Each row was made from one small tree. The marks that hang from a mark follow it in brackets, in alphabetical order. Every link used is in the known rows. Write each row's tree.
Known rows:
X{F L P{Z}}: [-2.83  1.51  2.47  1.86  2.61  0.56  0.55  1.14  0.54  1.11  0.09 -1.26
  4.60 -2.81 -0.12  2.18 -1.79  1.36 -1.05 -0.21  2.15]
C{N}: [ 2.40  0.51 -1.14  3.01 -1.17  3.05  0.11 -1.58  0.13  1.88  3.52  0.58
 -0.84  4.48  2.43  0.79  0.98 -2.14  1.40  0.10 -2.15]
Z{N{C} P{X}}: [ 0.51  0.89 -1.53 -0.48 -6.52  0.67  4.52 -0.07 -2.98  2.52  2.51  1.47
 -2.24  7.90  0.62 -2.88  0.59 -1.68 -1.25 -1.44 -2.78]
Z{N{C} P{X{F L}}}: [-4.12  2.75  0.91 -1.69 -3.93  0.39  0.71  3.06 -3.43  2.17  1.07 -0.01
 -2.00  4.85 -2.02 -2.31 -0.56 -0.66 -3.19 -0.11 -0.64]
F{X{L{R} P{Z}}}: [-1.85 -0.93 -0.98 -1.85  3.20  0.77  2.35 -1.30 -1.62  1.03 -0.97 -1.51
  3.61 -2.16  0.80  2.39 -1.91  1.22 -1.10  1.95  0.22]
C{N{Z{P}}}: [ 3.68  1.52 -2.15  1.40 -3.20  3.85  2.90 -0.31  0.18  2.18  6.31  3.11
 -2.10  7.60  0.47 -0.78 -0.64 -0.22  3.93  0.61 -2.90]
L{R}: [ 5.47 -0.41 -2.65 -0.59 -0.48  1.13  1.33 -0.53  2.07  0.52 -0.74  0.39
 -0.26  1.46  3.62  0.68  1.60 -0.03  0.88  0.24  0.22]
P{X{F L{R}} Z}: [-0.77  1.08 -1.07  0.73  0.45 -0.39 -0.11  0.41 -1.04  2.44  0.48 -0.13
  3.43 -2.72  2.13  1.10  0.06  1.25 -3.24  3.35  4.72]
X{P}: [ 1.33 -0.25  1.27  1.61 -0.70  2.10  2.38 -0.50  2.11  0.70  0.58 -0.54
  1.34  1.40  1.39  1.12 -0.38  0.95  1.26 -1.68 -1.05]
N{C Z{P}}: [ 2.95  2.59 -4.00 -0.46 -7.35  2.51  3.78  2.21  1.09  2.36  3.99  3.96
 -3.50  8.21  2.87 -2.29  0.20  0.32  4.91 -2.23 -1.80]
P{X{F L} Z{N}}: [-1.06  2.26  1.62  2.25 -2.06  0.50  0.22 -0.05 -2.84  2.38  2.74  0.46
  2.54 -1.00  0.89  0.06 -1.04 -0.37 -5.20  0.58  3.88]
F{X{L{R} P{Z{N{C}}}}}: [-3.74  0.75 -2.38 -3.07  2.08 -0.57  0.58 -1.01 -4.60  1.52 -1.85 -0.95
  0.98  0.36  1.08 -0.80 -2.00 -2.05 -2.19  0.92 -2.86]
X{F L{R} P{Z{N{C}}}}: [-3.74  2.45 -0.67 -1.47  4.39 -2.26 -2.11  1.09 -2.52  0.88 -3.28 -0.99
  2.02 -1.68  0.45 -1.50 -1.20 -1.56 -2.36  1.35 -1.41]
R{L{X{F}} Z{N}}: [ 1.62 -3.96  4.25  2.30  1.08 -1.99 -4.07 -1.99  2.93 -5.60 -0.59 -0.72
 -2.90 -5.08 -4.84  0.65  1.70 -0.94  1.12 -3.18  0.47]
X{F L}: [-0.19  2.22  1.64  0.61 -0.72  2.31 -1.57  3.02  1.75  0.97  0.45 -0.49
 -0.01 -0.19  0.80  1.76  0.20  0.64 -0.67 -0.87  2.74]
L{R{Z}}: [ 6.31 -2.63 -1.51 -0.73 -1.68  1.75 -0.96 -0.94  2.62 -1.77 -0.56  0.19
 -1.80 -0.24  1.56  1.62  2.75 -1.76  1.35  0.56  0.50]
C{N{Z{P{X{F L{R}}}}}}: [-1.95  2.42 -1.13 -0.86 -0.04  2.28 -1.43  1.54 -1.83  3.18  4.02  1.22
 -1.03  3.01 -2.08 -1.58 -1.44  1.67 -0.28  6.17  0.30]
X{F L{R{Z{N{C}}}} P}: [-3.18  0.49  1.71 -3.13  2.57 -0.34 -6.59  2.05 -0.89 -1.94 -4.04 -2.11
 -2.24 -2.51 -2.84 -1.06  0.41 -2.62 -1.60  1.50 -2.19]
N{C Z{P{X{F}}}}: [-1.16  3.81 -1.38  0.11 -8.08  2.45  1.50  2.74 -0.36  2.51  5.94  4.22
 -3.25  6.63  1.24 -2.67 -0.82  2.74  2.47 -0.16 -0.01]
L{R X{F}}: [ 2.25 -0.44 -0.57 -0.62  2.93 -2.10 -2.09 -0.08  2.07 -2.54 -1.92  0.42
 -0.87 -3.40  1.10  0.43  0.98  2.02  0.67  0.22  2.38]

Which tree is each row?
[ 2.85  1.81 -3.46  1.75 -3.96 -0.10  2.54 -1.20 -2.08  1.96  1.98  2.37
 -0.28  4.45  5.05 -1.57  0.82 -3.77 -0.34 -3.19 -1.53] : P{Z{N{C}}}
[ 1.35 -2.54 -0.70 -0.25  3.77 -2.49  0.85 -1.80  1.98 -1.35 -3.36 -1.13
  1.15 -3.43  0.66  0.39  0.61  1.68  1.33  0.39  0.61] : L{R X{P}}
[-2.69 -2.66 -0.47  3.67  1.92 -5.24  1.85 -3.43 -0.19 -0.60 -1.85 -0.56
  1.75 -2.18 -0.70 -1.74  0.32 -1.85  2.16 -3.92 -2.53] : R{L{X{P{Z{N{C}}}}}}
[ 7.21 -2.94 -0.49 -3.42 -0.48  0.89  1.99 -1.37  0.14 -3.21 -1.07  0.12
 -2.39  2.83 -2.39  0.07  1.73 -2.32 -0.59  0.36 -3.01] : L{R{Z{N P}}}
[-3.29 -1.49  0.07 -4.65  0.03  1.22 -3.78 -0.01 -2.91 -1.31 -2.53 -1.93
 -3.49 -0.31 -2.07 -0.50 -0.41 -3.15 -1.28  1.07 -3.46] : F{X{L{R{Z{N{C}}}} P}}
[-2.66  3.40 -2.97 -2.73 -4.13  0.92 -0.44  4.35 -0.93  3.39  1.86  2.08
 -2.41  3.83  0.29 -3.02 -0.56  2.29  0.79  3.25  1.46] : N{C Z{P{X{F L{R}}}}}
[ 0.84 -4.60  3.29  3.08  0.33 -1.69 -3.56 -1.11  4.71 -4.88 -0.54 -0.86
 -2.08 -5.42 -3.85  2.11  2.30  0.61  3.61 -2.99  1.95] : R{L{X{F}} Z}
[-1.75  0.89  0.69 -0.34  5.69 -0.88 -0.25  0.80  0.34  0.36 -2.48 -1.75
  4.79 -4.23 -0.10  1.66 -1.24  1.59 -1.34  2.33  1.55] : X{F L{R} P{Z}}
[ 0.00  1.29  2.33  2.67  1.86  0.64  1.51 -0.67  1.01 -0.37  1.67  0.44
  3.85 -1.46  0.88  1.92 -1.57  2.13  0.32 -1.11  0.14] : X{F P{Z}}
[-0.19  1.30 -1.44  1.72 -1.23 -0.57  2.57 -1.51 -2.24  1.68  0.69  0.86
  1.50  2.72  2.90 -1.54 -0.60 -2.55 -0.27 -2.56 -3.05] : X{P{Z{N{C}}}}
[ 2.76 -5.97  0.95  3.54 -1.51 -1.59 -0.80 -2.24  4.64 -3.49 -0.62 -1.00
 -1.66 -3.70 -2.21  1.86  3.31 -0.95  4.11 -3.44  1.58] : R{L{X} Z}
[-2.25  0.99  2.06 -1.72  4.91  0.45 -2.24  2.23  1.59 -0.06 -3.30 -2.46
  1.95 -3.07 -1.31  1.23 -1.02  1.92 -0.99  2.23  0.51] : X{F L{R} P}
[-2.12 -0.77  0.36 -3.25  2.44  2.00  0.45  0.00 -0.32  0.57 -1.94 -2.30
  0.77 -1.16 -0.43  1.79 -1.46  1.51 -0.71  1.72 -0.80] : F{X{L{R} P}}
[-2.20  1.98  1.91  1.62 -3.28  2.19 -1.05  2.31  0.23  2.65  2.19 -0.42
  0.47 -0.25  0.65  1.16 -0.09  1.58 -2.55  0.73  4.28] : P{X{F L}}
[-2.10  0.43 -1.12 -0.46  5.03 -5.11 -1.79 -1.54 -2.18 -1.90 -3.05  0.37
  0.92 -3.58  0.61 -2.21 -0.71 -0.43 -0.74 -0.04 -1.33] : L{R X{F P{Z{N{C}}}}}
[-1.55 -0.36  3.32  1.53  2.50 -1.08 -0.96 -0.06  2.26 -2.28 -0.64 -0.55
  0.63 -3.59 -1.29  1.10 -0.82  3.04  1.19 -1.59  1.20] : L{X{F P}}
[-1.62 -1.66  1.26 -1.94  3.18 -3.30 -6.01 -0.60 -0.48 -4.64 -3.87 -0.62
 -3.32 -4.16 -2.67 -1.79  0.87 -1.53  0.16  0.21 -1.86] : L{R{Z{N{C}}} X{F P}}
[-0.01 -0.51 -0.02 -0.02 -4.72  1.63  5.18  1.51 -0.42  3.39  1.84 -0.57
  1.20  4.01 -0.72  0.89  0.37  0.81 -1.49  0.42  2.12] : Z{P{X{L}}}
[ 5.38 -5.11 -1.52 -2.19  0.17 -1.88  1.55 -1.23  2.04 -4.09 -2.36  0.01
 -1.87 -0.76 -2.25  1.17  2.78 -0.35  2.33  0.20  0.74] : L{R{Z{P}} X}
[-0.46  0.06  2.87  2.25  3.81 -2.86  0.29 -2.59 -0.94 -2.44  0.04  0.27
  2.63 -4.22 -1.11  0.21 -1.95  1.14 -1.64 -1.76  0.74] : L{X{F P{Z{N}}}}
